Every row comes from one small tree of marks. The marks that hang from a mark follow it in brackets, in alphabetical order. Every link used is in the known rows. Which tree was each row made from?
Known rows
vorup{zefut{kete viko{barur rogi}}}: [  0  -4   3   0  -2  -3 -11  -7 -10   2   7 -21   1  -6 -16  -7  22  -2
  -6   2  -9   5]
viko{rogi}: [ -1  -5  -6   2   8   6  -2  -8  10 -10 -31  24  -3  -9  -7  10 -14  -7
  11 -13  -7   9]
zefut{kete{lemun rogi} vorup}: [ -7   6   1  10   5 -30  18  -8  10  11  18  -3  -8  10  -8  -9   1  19
  -1  24   7  -8]
viko{barur rogi zefut}: [ -4   5  15 -27  -8  20  -5   3  -5 -17  -9   6 -10  11 -35  22 -18   0
 -14 -40  11  -5]
vorup{zefut{kete}}: [ -3  -5 -13  24  13 -14  23  -2  12  12 -18   9  -3 -10   0 -21  11  -7
  20  19 -25  14]
barur{viko}: [  3   9 -11  23   0  -5  18  23  16  -1 -23  16  12   6  13 -11  -8  -9
  14   2  -7  24]
viko{barur rogi{kete}}: [ -2  12  12 -10 -18  28 -16  -9  -2 -23  -1  -2   5   6 -18   2  -7   7
  -3 -42  -9   8]
kete{zefut{viko}}: [ 12 -28 -15  14  28   0   2   1  -1  11 -11  -7   7  -5  22  -5  26 -14
  -2  19 -18  -1]
rogi{kete{zefut}}: [  8  -1  -7  12   5  10  12  -8   9  -6 -11   5   9  -5  15 -11   5  -3
   9   5 -30   6]
lemun{kete{rogi zefut{viko}}}: [ 20 -14  -7   0   8   4   0   3  13  19  -8   6  -9   2  42  11  24  -1
   5  26 -21   4]
rogi{kete{lemun}}: [ 13  15   1  12  -8  13   3 -11   9  -1  -4  15  13  -5  16 -13  -8   3
   2  11 -16   8]
pibuk{viko}: [ -5 -13 -16  22  13  12  13  -3 -15   9 -29  26  -4 -20  20 -15 -15 -23
  26 -14  -4  19]
lemun{kete{rogi}}: [ 10  -1  -7   5   8  13  16   4  25  11 -23  32 -12   3  36   7   0   1
  21  11 -23  13]
kete{lemun rogi zefut}: [ 36 -19 -17  26   1 -28  -6   1   7  42 -13  -7   3   3  52   2  32  -6
 -26  36   0  22]
lemun{kete{rogi zefut{vorup}}}: [  0  -5  -9   5   7  -4  13   7  22  13  -6  15 -13   8  33   6  11   9
  20  15 -13   1]
zefut{kete viko vorup}: [-23  -2   4  -5  26  -5  18 -10  -3 -15  28  -9  -3   1 -32 -12   0  12
  12  13  -7 -30]
zefut{kete{rogi} viko{barur}}: [ 13 -11   7  -4  16   4   4  -7 -11   6  19 -29  -3  11  -6  -4  30   4
 -21   5 -15  -1]
barur{viko{rogi zefut{kete{lemun}}}}: [  6  28  12  -7 -33 -25   0  11   2 -10  -5   9  -3   9 -37  15 -28   7
  -9   8  21   5]
rogi{kete{lemun zefut{viko vorup}}}: [  7   7   3   2  -8   1 -11 -10  -4   0  26 -15  16  -3  14 -11   8   9
 -10  22  -2 -12]
viko{zefut}: [ -1  -1  -2  -9  20  11  28   5  10  -4 -24  28  -9  -3  -7   8 -21 -11
   5  -2  -8  -7]
kete{zefut{vorup}}: [-14 -18 -17  18  24 -10  18   6  11   4  -8   5   2   2   9 -10   9  -2
  17   6 -10  -5]

Write each row's tree
[ 18  -3  -4  20   5 -23  14 -11   9  21  -5   4  -6   6   5  -5  10   6
  -9  30 -10  11] : zefut{kete{lemun rogi}}
[ 23 -17  -7   7   5 -27 -18   1  -5  33  22 -29   6   1  43   3  33   2
 -32  38  18  -3] : kete{lemun rogi zefut{viko vorup}}
[ 15  23   2  10 -39 -15 -18   9   6  -7  -7   0  16   3   2   2 -10   3
  -5   5   9  21] : barur{viko{rogi{kete{lemun zefut}}}}
[  6   3  14 -19  -4  31 -25 -11 -14 -20  13 -17  10  -2 -10   4   4   1
 -15 -23  -6  -4] : zefut{viko{barur rogi{kete}}}
[ -9  -5   0  -2   0  23  11   6 -28   4 -12  12  -9  -5  -4  -6 -18 -18
   8 -36   9   8] : pibuk{viko{barur zefut}}
[-10  -5   0  -7   3   6  -6   0  11  -5   4  11  -8   2   4  11   2  10
  22  10  -8 -16] : lemun{kete{zefut{viko{rogi} vorup}}}
[ 15   6  -1  -2 -13   2 -25 -10  -5   7   2  -9  12 -23  20  -4   9  -8
  -9  18  -1  10] : vorup{zefut{viko{rogi{kete{lemun}}}}}
[-28  10  17 -18   7   5  30   6  -2 -17  21  -3 -13  23 -54  -3 -14  16
   2 -25   3 -26] : viko{barur zefut{kete vorup}}
[  9 -22  -6  -3  17  -7  -6   7  -6  16  22 -38   3  10  29  -1  38  -1
 -24   3   4  -3] : kete{rogi zefut{viko{barur} vorup}}
[  0 -14 -13  26   7 -24   2   5   8  20   3   2   7   5  17 -11  12   4
   1  24   6  -3] : kete{lemun zefut{vorup}}
[  3  23   6 -12 -22  -8   3  18   8 -15 -20  16  -1   4 -18  17 -31  -5
  -2 -10  17   9] : barur{viko{rogi zefut}}
[ 10 -25  -3   2  10   5 -19   0 -11   3  -1 -20   5   2   3   5  28  -8
 -14  -6  -7   1] : kete{zefut{viko{barur rogi}}}
[ 10  -1   0   7  -8 -19 -16 -13  -7  13   5 -12   2 -15  -5  -5  16  -1
  -9  30  -2   4] : vorup{zefut{kete{lemun} viko{rogi}}}
[  5 -13  -2   4  -3 -20 -28  -4  -7  11  19 -17   8  -2   6   6  15   6
 -17  24  19 -14] : kete{lemun zefut{viko{rogi} vorup}}
[-24   6  10 -19 -15  16  -7   1 -30 -13   3   7 -14  -6 -28   8 -33  -7
   6 -51  33  -5] : pibuk{viko{barur rogi zefut{vorup}}}
[-10  -9  -5   1  12   8   6   6  13   1   5  13  -6   4  15   1   9   7
  26  16 -16 -15] : lemun{kete{zefut{viko vorup}}}
[  5  28   3   2 -29  -1  -5   8  10 -21 -14   9  12   0  -4   2 -23   1
   7 -10   1  20] : barur{viko{rogi{kete}}}
[-21  12  11 -31   0   1   6  -4   6 -24  -6  20 -15  -4 -37  24 -40   5
   3 -20  20 -23] : viko{rogi zefut{vorup}}
[  3 -17  -1  13   3  -9 -18   7 -10  19  29 -27  13  11  14 -10  30   6
 -19  15  12 -11] : kete{lemun zefut{viko{barur} vorup}}
[-21   7   3 -17  -8   5   0  -7 -23 -11 -10  21 -17 -20 -21  12 -44 -11
  15 -29  30  -7] : pibuk{viko{rogi zefut{vorup}}}
[-16   2  -2   4  19 -20  31  -7  13  -2  10   0 -12   7 -16  -8  -2  13
  12   8  -6  -9] : zefut{kete{rogi} vorup}
[  4  -8  -3  -1   1  10 -19   1  -7   6  -3 -16   7 -12  11  -5  20 -12
  -7  -6  -4  13] : vorup{zefut{viko{barur rogi}}}
[-13  22   3  -4  -7  -8  25  28  12 -12  -5  13   3   9 -11   0 -29  -1
   9  -4  15  -2] : barur{viko{zefut{vorup}}}
[-19  12  19 -29  -6  26 -21  -9 -12 -30  36 -24   9   2 -23   1  -5  13
  -8 -31  11 -22] : zefut{viko{barur rogi{kete}} vorup}
[  3   9  -1  13 -10  -4   1  -7   6   1  14  -2  12   0  12 -12   1  10
   1  15  -6  -4] : rogi{kete{lemun zefut{vorup}}}
[  5   3   3  -7 -10  16 -22  -4  -9  -2   6 -19  11 -13  10  -7  16  -7
  -9  -9  -7  10] : vorup{zefut{viko{barur rogi{kete}}}}
[-24  12  19 -34  -9  14  -2   5  -4 -25  10   0 -11  13 -46  19 -26  10
  -8 -46  24 -20] : viko{barur rogi zefut{vorup}}
[ -8   1   7 -14 -14  20  -9  -2 -31  -5 -12  10 -13  -9 -20  10 -26 -13
   1 -46  21   7] : pibuk{viko{barur rogi zefut}}
